Every row comes from one small tree of marks. Brackets hold a mark, then the marks that hang from it, in the order of their numbers. Every link used is in the known rows. Which tree was each row made from?
Known rows:
(K744 (K16 K747) K102): [ 0.21 -0.63 -2.70  5.89 -2.14  3.76  2.62  3.59 -3.75 -2.44  4.59 -3.02
 -2.61  3.58  6.47 -2.10 -0.86 -1.69  1.05 -0.15 -3.76 -2.05  4.74 -0.61]
(K444 (K16 K279) K689): [ 1.00 -2.26 -2.79  4.77  6.71  3.41  0.73  3.87 -0.58 -4.65  2.55 -4.46
 -7.68  3.62  1.97 -1.72  2.27  2.98  0.24  0.35 -2.65 -0.02  3.17 -0.18]
(K744 K16): [-0.24 -1.10 -3.20  5.71 -1.42  3.93  2.51  3.35 -1.31 -2.96  5.04 -3.67
 -4.55  3.14  3.44 -0.42  1.85 -1.67  0.06 -1.14 -4.44 -2.17  4.67  1.54]
(K747 (K569 K296 K685)): [ 0.36 -0.29 -1.52  6.38 -3.68  3.52  2.56  3.33 -1.47 -3.24  1.19 -3.15
  4.34  1.43  1.45 -0.98  3.19 -2.17  0.04 -0.86 -3.00 -3.46  5.32 -2.01]
(K16 (K279 K569)): [ 1.21  0.86 -2.11  4.14 -2.03  3.83  1.48  3.09 -0.12 -3.92  2.32 -3.68
 -4.17  3.62 -0.26 -2.40  0.03 -2.51  0.28 -0.65 -3.83 -1.73  2.36 -1.92]
(K744 (K16 K296 K747) K102): [-0.18 -0.26 -3.09  6.13 -2.91  3.22  3.55  3.72 -4.06 -2.98  4.21 -2.85
 -3.96  3.64  4.08 -2.32 -0.91 -1.76  1.36  0.07 -3.22 -4.03  4.88 -2.68]
(K569 K685): [ 0.92 -0.59 -2.16  6.72 -3.56  3.58  2.25  3.14 -0.52 -3.89  3.06 -3.03
 -2.35  2.84  2.75 -0.64  3.04 -1.54  0.04 -0.73 -2.55 -2.25  4.95 -0.75]
(K16 K279 K444 (K747 (K569 K685))): [-0.22  1.82 -0.38  5.36 -4.07  2.63  1.50  4.08 -2.77 -3.33 -2.27 -3.04
  1.37  3.80  1.01 -2.65 -0.72  0.33  1.19  1.78 -1.92 -2.35  3.24 -7.02]
(K744 K16 K102): [ 0.35 -1.19 -3.09  6.12 -0.83  3.77  2.82  3.55 -1.72 -2.87  7.43 -3.10
 -2.90  3.36  7.17 -1.54  1.69 -1.45  0.00 -0.80 -3.21 -2.25  5.31  1.00]
(K744 (K16 K296 K444)): [-1.29  1.03 -2.85  5.46 -2.44  3.24  3.46  3.90 -1.36 -3.52  4.97 -3.81
 -5.57  4.23  2.34 -1.13  0.42  1.00  0.70 -0.10 -2.40 -4.59  5.22 -2.07]
(K10 (K747 (K569 K279 K685))): [ 1.43 -2.38 -1.81  7.19 -1.13  3.67  0.94  2.66 -2.59 -2.53 -1.33 -3.32
  2.87 -0.45 -1.58 -0.78  3.13 -2.38 -0.01  0.63 -4.44 -2.27  4.71 -1.24]
(K296 (K569 K279 (K685 K102))): [ 1.66 -2.44 -1.62  6.90 -1.59  3.18  3.08  2.84 -0.27 -4.32  2.46 -3.01
  2.29  0.99  0.90 -0.62  3.88 -3.58  0.67  2.03 -2.11 -0.35  5.37  0.30]
(K444 K16 K689): [ 1.17 -3.11 -3.34  5.60  6.21  3.83  0.99  3.94 -1.12 -4.87  3.35 -4.69
 -7.22  2.45  3.97 -1.02  2.54  3.32  0.07 -0.58 -3.23 -0.61  4.06  1.89]
(K279 (K569 K296 K685)): [ 1.61  1.10 -1.25  5.42 -3.87  4.23  2.41  2.74 -0.52 -3.81  3.41 -2.42
  2.64  2.08  0.28 -1.57  1.79 -2.99  0.30 -1.83 -2.52 -3.23  4.94 -0.44]
(K744 (K16 (K279 (K569 K685)) K296 K444) K102): [ 1.03  3.82 -1.18  5.31 -1.86  2.70  2.58  3.62 -0.78 -3.15  6.26 -1.01
  0.27  4.15  2.33 -3.15 -0.01 -0.10  0.70  0.29  0.43 -4.42  4.09 -4.46]
(K747 (K569 K279 K296 K685)): [ 0.41 -1.28 -1.13  6.67 -3.81  3.62  2.38  3.03 -1.28 -4.23  1.19 -3.06
  5.71  1.04 -1.61 -1.08  3.47 -2.69  0.41  0.42 -4.64 -3.36  6.14 -1.69]
(K444 (K16 (K296 (K569 K279)))): [ 0.98 -1.09 -2.51  6.23  4.33  3.58  3.57  3.37 -1.57 -5.78  3.26 -4.69
 -3.67  1.74 -2.26 -1.29  2.15 -0.50  1.06  1.97 -4.69 -1.08  3.80  0.05]
(K444 (K16 (K279 (K569 K296 (K685 K102))) K747) K689): [ 2.58 -0.98 -0.64  3.99  3.97  3.23  0.83  3.63 -2.42 -3.78 -0.28 -1.88
  2.47  2.37  0.91 -2.68 -0.30  0.93  1.07 -0.24  0.76 -1.19  3.75 -1.22]
(K16 K279 K296 (K747 K569)): [-0.58  0.35 -2.29  5.15 -4.62  2.63  2.56  3.98 -3.55 -3.59 -2.74 -4.13
 -3.28  3.48 -2.12 -2.69 -1.32 -1.88  1.44  1.03 -4.31 -3.80  2.37 -7.24]
(K689 (K444 K16)): [ 1.23  0.39 -4.29  6.08  3.53  4.21  1.62  4.33 -1.42 -3.85  2.14 -5.15
 -5.03  2.89  4.38 -1.13  2.38  2.55  0.31 -1.35 -2.74 -1.95  3.97  2.15]
(K444 (K16 (K296 K569) K747)): [ 0.80  0.30 -2.27  5.74  3.00  3.60  3.76  3.81 -3.94 -4.74  0.17 -4.92
 -4.31  2.29  0.05 -1.75 -0.67 -0.13  1.76  1.05 -3.30 -1.07  2.51 -2.08]
(K279 K569): [ 1.45  0.32 -2.69  4.85 -1.95  4.35  1.78  3.14 -0.77 -4.07  2.78 -3.88
 -3.84  2.41  1.71 -1.72  0.60 -2.09  0.05 -1.70 -4.30 -2.38  3.32 -0.08]

Which tree is each row?
[ 0.45 -1.41 -2.69  4.81  4.09  2.84  1.61  4.19 -3.01 -4.55 -0.32 -4.22
 -8.45  4.05 -0.84 -2.55 -0.44  2.62  1.56  1.08 -2.77 -1.78  2.93 -3.86] | (K444 (K16 K279 K296 K747) K689)
[-0.09  1.39 -1.49  4.88  0.99  2.29  2.74  3.87 -2.41 -3.85 -0.90 -3.48
 -3.24  3.18 -2.14 -2.82  0.12  0.96  2.29  3.28 -0.51 -1.12  3.19 -8.23] | (K16 K279 (K296 (K569 K685)) (K444 K689) K747)
[ 2.19  3.74 -1.54  4.55  1.63  4.11  1.16  3.87 -2.96 -3.16 -1.24 -2.96
  3.28  2.84 -1.07 -2.90 -0.66  0.14  1.48 -0.99 -0.79 -2.23  3.19 -1.73] | (K689 (K444 (K16 (K279 (K569 K296 K685)) K747)))
[ 1.08  0.75 -3.85  5.31  3.45  3.66  1.30  4.29 -1.05 -3.77  1.60 -4.92
 -5.45  3.96  2.28 -1.87  1.90  2.25  0.48 -0.46 -2.24 -1.34  3.00  0.16] | (K689 (K444 (K16 K279)))
[ 1.07 -2.95 -1.21  6.57 -5.20  3.16  2.92  2.78 -0.21 -4.12  3.61 -2.49
  3.44  1.98  0.64 -0.94  3.16 -3.10  0.42  0.58 -1.73 -3.02  7.65  0.36] | (K569 K279 K296 (K685 K102))
[ 0.85  0.83 -4.70  6.56  2.37  3.73  2.43  4.46 -1.81 -4.22  1.84 -5.01
 -6.52  2.87  2.10 -1.36  2.22  2.56  0.72 -1.31 -2.09 -3.77  4.08 -0.15] | (K689 (K444 (K16 K296)))
[ 1.00  1.71 -0.75  4.43 -1.59  2.80  1.49  3.49  0.04 -2.66  3.84 -1.21
  1.72  3.68  3.49 -1.60  0.35 -0.29  0.19 -0.16  1.17 -2.66  4.09 -1.24] | (K744 (K16 (K279 (K569 (K685 K102))) K444))
[ 0.72 -1.48 -1.52  6.61 -4.24  3.82  2.88  2.59 -0.49 -4.47  3.83 -2.80
  2.00  2.24 -1.56 -1.08  3.48 -3.14  0.56  0.52 -3.90 -2.87  7.18 -0.39] | (K569 K279 K296 K685)
[ 0.75 -1.93 -1.41  6.32 -4.42  2.93  2.80  3.52 -1.17 -2.82  0.98 -2.73
  5.81  1.33  3.72 -0.99  2.94 -2.10 -0.04 -0.90 -0.69 -3.52  5.86 -1.50] | (K747 (K569 K296 (K685 K102)))
[ 0.80 -3.32 -2.41  5.90  5.32  3.73  0.16  4.33 -3.77 -4.98 -1.68 -4.38
 -2.14  1.01  0.52 -1.76  0.86  2.39  1.06  1.33 -6.03 -0.76  3.81 -0.68] | (K444 (K16 (K747 (K569 K279))) K689)
[ 1.42 -3.13 -1.80  7.06 -4.27  3.07  2.24  3.04 -0.13 -4.38  3.28 -2.43
  0.10  2.25  1.97 -0.60  3.36 -2.32  0.25  0.83 -2.01 -2.29  6.48  0.50] | (K569 K279 (K685 K102))
[ 1.57 -1.72 -1.69  5.51  5.49  2.06  2.43  4.03 -2.66 -4.18 -1.18 -3.05
 -1.99  2.24  0.12 -1.91  1.38  1.36  1.80  2.32  1.13 -0.18  2.79 -3.71] | (K444 (K16 K279 (K296 (K569 (K685 K102))) K747) K689)
[ 0.58  2.79 -1.00  3.39 -3.19  3.59  1.44  3.49 -2.07 -3.56 -0.13 -3.72
 -3.35  4.51  0.04 -3.62 -3.59 -0.34  1.43  0.89 -2.80 -1.94  2.30 -5.35] | (K16 (K279 K569) K444 K747)
[-0.35 -1.08 -0.68  5.52 -1.18  3.17  1.30  3.91 -3.04 -3.87 -1.23 -3.31
  4.19  1.27 -1.36 -2.58  1.10  1.34  1.55  2.16 -3.62 -2.85  6.35 -5.06] | (K16 (K444 K689) (K747 (K569 K279 K296 K685)))
[ 1.20  0.47 -0.43  3.41 -1.67  2.69  1.30  3.60 -1.68 -2.95 -0.55 -2.05
  2.57  3.05  0.84 -3.48 -1.61  0.73  1.51  0.79  1.47 -2.33  4.57 -5.25] | (K16 (K279 (K569 K296 (K685 K102))) (K444 K689) K747)
[ 0.91 -1.92 -1.55  6.07 -5.05  3.13  3.23  3.01 -0.40 -3.47  3.24 -2.66
  2.22  2.43  3.66 -0.86  2.92 -2.20  0.13 -0.84 -0.19 -2.97  6.78 -0.17] | (K569 K296 (K685 K102))
[ 1.73  2.13 -0.90  5.11 -1.99  3.48  1.60  3.19 -2.97 -2.49  3.61 -0.83
  1.89  3.52  3.23 -2.99 -1.16 -3.20  1.10 -0.11 -2.01 -1.98  3.26 -2.56] | (K744 (K16 (K279 (K569 K685)) K747) K102)
[-0.73 -0.75 -3.46  5.16  0.24  2.96  2.39  4.17 -0.63 -4.31  3.09 -4.84
 -8.41  3.44  1.64 -2.04  1.23  3.15  0.83  0.55 -1.93 -3.71  4.96 -4.11] | (K16 K296 (K444 K689))
[ 0.41 -2.05 -2.36  5.35 -1.56  4.06  2.22  2.86 -3.24 -1.43 -1.25 -4.95
  1.95  0.33  0.42 -1.45  1.50 -2.21  0.04 -1.07 -3.94 -2.81  4.27 -1.62] | (K10 (K747 (K569 K296)))
